Each row was made from one path, in order. Every step used is in the known rows, and no mark comes twice. Write each row's path.
Known rows:
Y-R-B-G-X-D: [ 0.148 -4.123  0.364 -1.136 -3.362 -2.310  0.973  5.972  1.693 -3.633
 -2.405  1.768 -2.413  0.688  0.582  2.995 -0.584  0.073 -1.180  1.601
 -0.216 -1.539]
R-Y: [ 0.064  3.523 -1.744  2.188 -0.588 -2.990  0.497  0.951  0.487 -4.879
  1.530  3.831 -0.671 -0.793  4.016 -3.219  0.015 -1.081  0.595 -1.722
 -2.247 -3.658]
B-R-X-Q: [ 1.474  2.931 -5.745 -0.717 -3.716  2.609  1.526  0.386 -2.286 -1.298
 -0.490 -1.949  1.975  0.763  0.507  0.952  0.484  0.826  2.525  2.272
  1.613 -0.691]
G-B-Q: [ 3.509  0.666  2.238  2.676 -3.078 -0.617  0.537  0.760 -1.379 -3.567
  0.716  2.282  0.311 -1.014  2.371 -3.243 -1.937 -1.744  0.653  0.125
  4.469 -6.154]
B-R: [ 1.214  0.683 -3.780  2.872 -1.814  1.174  0.650  1.350 -2.041 -1.075
  2.545 -0.980 -0.773  0.142  2.810 -3.720  1.268  0.182 -0.884 -1.341
  2.777 -0.697]
Y-R-B-Q-X: [ 0.260 -2.716  2.128  3.110 -2.116 -2.121  4.914  2.520 -2.088 -2.188
 -2.925  0.345 -1.199 -2.194  1.481 -1.072 -2.509 -1.023 -1.275  2.239
  1.696 -2.651]
B-Q-X-D: [-1.191 -3.785  1.116 -0.430 -1.940 -0.113 -0.622 -1.028  0.287 -3.414
 -1.361 -0.723 -1.148  0.761  0.306 -3.458 -3.599 -0.898  1.535 -1.263
  4.020 -5.852]
D-B-G-X-R-Y: [ 1.361  0.944 -1.269 -2.598  1.001 -3.232  3.804  0.181  1.667 -2.966
 -4.326 -0.299  1.154  4.308  0.806  1.488  0.688 -1.822  1.495  0.843
 -2.878 -1.306]
B-G-X-R-Y: [ 1.454 -0.876 -1.166 -2.693 -0.110 -3.803  1.643  2.857  2.810 -5.334
 -1.963 -1.796 -0.397  1.791  3.157  1.729  0.928 -1.601  1.639 -0.415
 -1.708 -3.155]
D-X-Q: [-2.038  1.903 -5.856 -0.250 -2.289 -0.092  0.050  1.032 -2.660  1.195
  0.541  0.599  2.638  3.120 -0.292 -0.609 -1.787  0.089  0.774  0.000
 -0.334 -1.675]
Y-R-X-Q-B: [-5.127  4.571 -2.715 -1.443 -4.189  0.665  1.720 -0.693 -2.094  0.008
 -0.651  2.911  2.538 -1.729 -2.234  1.217 -0.471  3.781  1.209  3.400
  2.239 -0.265]
D-B-Q-X-R-Y: [-1.116 -0.382  2.633 -0.700  0.763 -3.127  6.129 -3.066 -1.057 -2.859
 -5.425 -0.844  0.451  2.320  0.895 -2.440 -3.028 -2.441  2.354  1.463
  0.571 -3.377]
D-B: [-0.132  4.216 -1.986  3.188 -0.310 -0.147  1.335 -2.772 -1.020  0.542
  1.308  2.758  1.984  2.429  1.174 -4.240  0.404 -0.378 -0.085 -0.218
 -0.475 -0.030]
G-B: [ 3.275  2.713 -0.768  4.910 -3.331 -1.933 -0.800  0.611  0.367 -2.733
  2.093  3.489  1.040 -0.750  2.738 -4.048 -1.801 -0.944 -0.315  0.568
 -0.145 -4.655]
Y-R-X-Q-B-G: [-5.078  2.309 -2.478 -3.009 -2.947  1.272  2.465  0.398 -2.173  0.174
 -2.392  1.161 -0.039 -2.664 -2.936  3.891  1.919  4.466  1.697  2.377
  2.659  1.692]
R-B: [ 1.933  1.456  0.671  4.552 -1.858 -1.305  0.871  2.676  0.044 -2.481
  1.527  2.225 -1.246 -1.607  3.933 -2.828 -1.082 -1.251 -0.907 -0.560
 -2.626 -2.116]
Q-B-G-X-R: [-1.279 -0.682 -0.517 -3.074 -1.097 -0.093 -0.053  0.642  1.513 -1.300
 -0.826 -2.830 -0.202  0.359 -0.174  0.095  0.510  1.183  0.329 -1.573
  1.863 -1.745]
X-R-Y: [-2.312  0.854  1.871  0.648 -0.832 -4.800  1.688  1.378  0.817 -4.628
  0.435  0.029 -0.393 -0.213  4.503 -2.760 -0.529 -1.661  1.247 -0.151
 -0.430 -2.689]
R-B-G-X: [ 4.948 -0.095 -2.080  1.193 -1.338 -0.273  0.379  4.488  2.269 -3.217
 -0.988  0.129 -0.826  0.318  2.250  1.785  0.502 -1.411 -0.715 -0.807
 -3.770 -2.603]
B-R-Y: [ 0.820  1.842 -3.492  2.214 -0.955 -1.255  2.450  2.265 -1.576 -4.117
  0.874  1.605 -1.596 -0.908  3.616 -2.770  1.054 -0.471  0.020 -1.579
  0.188 -2.666]
X-Q-B-R-Y: [-3.725  4.187 -4.456  0.640 -2.241  1.434  1.381  1.059 -3.997 -3.532
 -2.228  2.459 -2.241 -2.098 -0.773 -1.928 -1.383  2.022  2.127 -1.128
  1.117 -3.784]
G-B-R-X-Q: [ 4.585  3.026 -4.521  1.010 -5.339  1.998  1.569  1.245 -2.135 -2.258
 -1.526  0.120  2.420  0.152  0.267  1.096 -1.996  0.326  2.439  4.418
  0.548 -3.660]
G-X-D-B-R: [ 1.701 -0.004 -4.561 -1.241 -2.569  1.839  0.014 -0.565  0.031 -1.468
 -1.104  0.952  1.749  6.200 -1.010 -2.167 -1.220 -0.555 -0.297  0.678
  1.896 -2.460]
B-Q-X: [ 1.217 -0.763 -0.874  1.288 -0.819 -0.206  1.271 -1.385 -0.606 -2.205
 -0.543 -0.889  0.238 -0.099  1.624 -3.528 -1.712 -1.261  0.816 -1.413
  2.659 -4.585]
X-Q: [-1.794  3.166 -3.573  2.045 -2.303  0.131 -0.871  0.861 -1.671 -1.737
  0.385  0.566  1.118  0.296  1.058 -3.040 -1.575  0.337  2.087 -0.468
  0.650 -2.011]

Which path is each row?
[-1.280 -0.310 -1.860  1.371 -1.968  1.624  1.173 -1.109 -2.264 -0.397
 -0.168  0.983 -0.860  3.138 -0.490 -3.891 -0.611  0.202 -0.121  0.216
  2.887  0.000] | X-D-B-R
[-0.831 -1.558  4.634  2.002 -2.591 -1.950  4.187  4.084 -2.927 -2.703
 -0.164  1.971 -1.308 -2.474  2.831 -0.945 -0.891 -0.623 -1.284  1.151
  4.428 -0.972] | Y-R-B-Q
[ 1.521  0.053 -1.182 -0.913 -2.527 -2.168 -0.558  0.938  2.455 -2.512
  1.279 -2.968  3.234  3.304  3.067 -2.006 -1.091 -1.811 -0.018  0.737
  1.019 -3.517] | G-X-R
[ 3.083  0.972 -4.281  0.066 -2.231  0.656  0.382  5.136  0.576 -3.707
 -3.871 -0.499 -0.511  0.715 -0.019  2.662 -1.217 -0.825  1.735  0.361
 -3.780 -2.763] | R-B-G-X-Q
[-0.458  3.000 -7.510 -0.985 -3.613  4.172 -0.286  0.948 -1.755 -1.362
 -1.738 -0.010  1.581  1.173 -2.178 -1.246 -1.723  1.757  1.198 -0.573
  2.924 -4.192] | G-X-Q-B-R
[-2.619 -0.595  0.418  0.141  0.103  0.193  0.429 -1.123  0.033 -0.341
 -1.011  1.595 -2.274  2.543 -0.971 -1.622  0.708  0.810  0.764 -0.815
  0.766  1.090] | X-D-B-G
[-0.721 -1.618  2.521 -0.059  0.285 -1.154  4.895 -3.668 -1.374  0.167
 -3.647 -3.509  1.438  2.898 -0.061 -3.270 -2.435 -1.890  1.221  1.391
  3.473 -1.593] | D-B-Q-X-R
[-2.257 -0.483  3.773 -1.007 -1.670  0.577  0.948 -1.994 -1.666 -1.624
 -0.667  2.041 -0.466  3.184 -0.427 -3.493 -1.642 -0.828  1.412 -0.627
  5.607 -2.075] | X-D-B-Q
[-4.570  4.484 -3.085  1.320 -2.566  1.729 -1.215 -0.806 -2.121 -0.823
  0.170  2.327 -0.248 -1.587 -1.607 -3.409 -1.971  2.432  1.740 -1.515
  1.372 -2.662] | X-Q-B
[ 2.250 -0.244  0.740  3.248 -0.557 -0.676  1.751  3.928 -0.232 -2.229
 -0.035  0.705 -3.836 -2.361  2.905 -0.122  1.312 -0.474 -0.791 -1.451
 -2.723 -0.138] | R-B-G
[ 0.239  2.244  1.464  0.763 -0.433  0.570  2.817 -2.025 -2.751 -0.481
 -0.098  1.875  1.107  2.312  0.401 -3.721  0.030 -1.131  1.025 -0.889
  4.277 -0.793] | D-B-Q
[ 0.876 -3.987  1.421  2.516  0.062 -2.101  3.609  2.371  0.913 -1.841
 -3.712 -4.986 -3.126 -1.889  2.334  0.074 -1.401 -1.302  0.091  0.707
 -3.826 -0.341] | Q-X-R-B-G
[-1.489 -1.598 -2.242  0.880  0.498  0.177  0.944 -2.981  0.662 -0.165
 -3.719 -0.031 -1.580  2.501 -2.086 -1.876 -1.205  0.492  0.901 -0.424
 -1.649 -0.739] | Q-X-D-B-G
[ 3.042 -0.521  1.475  0.960 -2.777 -2.768  1.085  3.808  2.775 -3.574
 -0.282 -1.506  1.658  1.922  3.322 -0.794 -2.569 -2.721 -0.646  1.712
 -2.315 -3.661] | G-X-R-B
[ 2.721 -3.309  3.794  1.847 -2.432 -2.560  2.683 -0.462 -0.387 -2.940
 -3.071 -3.432  0.858  0.084  1.689 -2.923 -4.883 -2.514  1.677  2.253
  3.766 -6.340] | G-B-Q-X-R
[ 0.129 -0.665  4.659  2.942 -1.861 -2.861  2.171  2.975  0.439 -2.594
  0.517 -1.669 -1.376 -0.844  4.081 -2.514 -1.929 -1.833 -0.493  1.226
 -1.115 -1.129] | X-R-B
[-0.437  2.914  0.432 -1.544 -2.692  0.248  0.136 -3.871  1.374 -0.957
  0.572  2.785  2.634  3.836 -0.467 -0.854 -0.358  0.137  1.364  2.290
 -0.721 -0.660] | R-X-D-B
[ 0.204  4.272 -4.109 -0.726 -3.311  0.994 -0.115 -0.533  0.075 -1.650
  0.279  0.490  3.494  0.569  0.781  0.512 -0.545  0.497  2.982  2.106
 -0.179 -1.412] | R-X-Q
[-4.651  3.281 -4.661 -1.040 -2.948  1.472 -0.058 -0.374 -3.330  2.248
  0.451  1.744  1.728  1.210 -2.520 -0.933 -2.595  2.148  0.377 -1.084
  1.079 -2.162] | D-X-Q-B
[-1.393 -1.468 -2.108  2.373 -1.953 -0.946 -2.129 -1.450  2.019 -2.612
 -0.012  0.611 -0.628  0.939  0.827 -4.177 -3.294 -0.238  0.481 -0.644
 -0.923 -4.103] | Q-X-D
[-1.578 -0.729 -1.749 -2.815 -2.280  1.480 -3.422  0.470  2.449 -2.800
 -0.366  1.625 -1.686  0.826 -1.909  0.059 -0.433  2.220  0.189 -2.930
  1.973 -3.862] | Q-B-G-X-D
[ 1.247  1.316 -4.644 -1.444 -2.173 -0.211  1.487  0.079  0.712 -4.211
 -2.825  3.482  0.765  5.421 -0.173 -1.089 -1.503 -1.326  0.815  0.546
 -0.661 -4.386] | G-X-D-B-R-Y
[-0.024 -2.778  4.489  1.745 -0.523 -2.178  3.049  4.452  0.275 -2.227
 -0.984 -3.352 -3.637 -1.627  3.401  0.309  0.302 -1.000 -0.409 -0.095
 -1.472  0.937] | X-R-B-G
[-3.600  2.619 -6.392 -1.529 -2.353  1.173  2.742  1.436 -5.054 -0.876
 -1.988  2.075 -0.739  1.070 -2.289  0.440 -1.975  1.997  0.792 -0.950
  0.476 -2.713] | D-X-Q-B-R-Y
[ 3.435  0.534 -5.315 -0.633 -0.863 -0.051 -0.899  1.771  2.346 -2.115
  0.707 -0.201  1.038  1.740  1.828  0.265  2.142 -0.468  0.049 -1.895
 -0.537 -2.166] | B-G-X
[ 2.933  2.094 -5.415 -0.090  0.055  0.342  1.183 -0.758  1.202 -0.035
 -1.279  1.342  1.988  4.275 -0.386  0.266  2.177 -0.571  0.136 -0.659
 -1.692 -0.486] | D-B-G-X
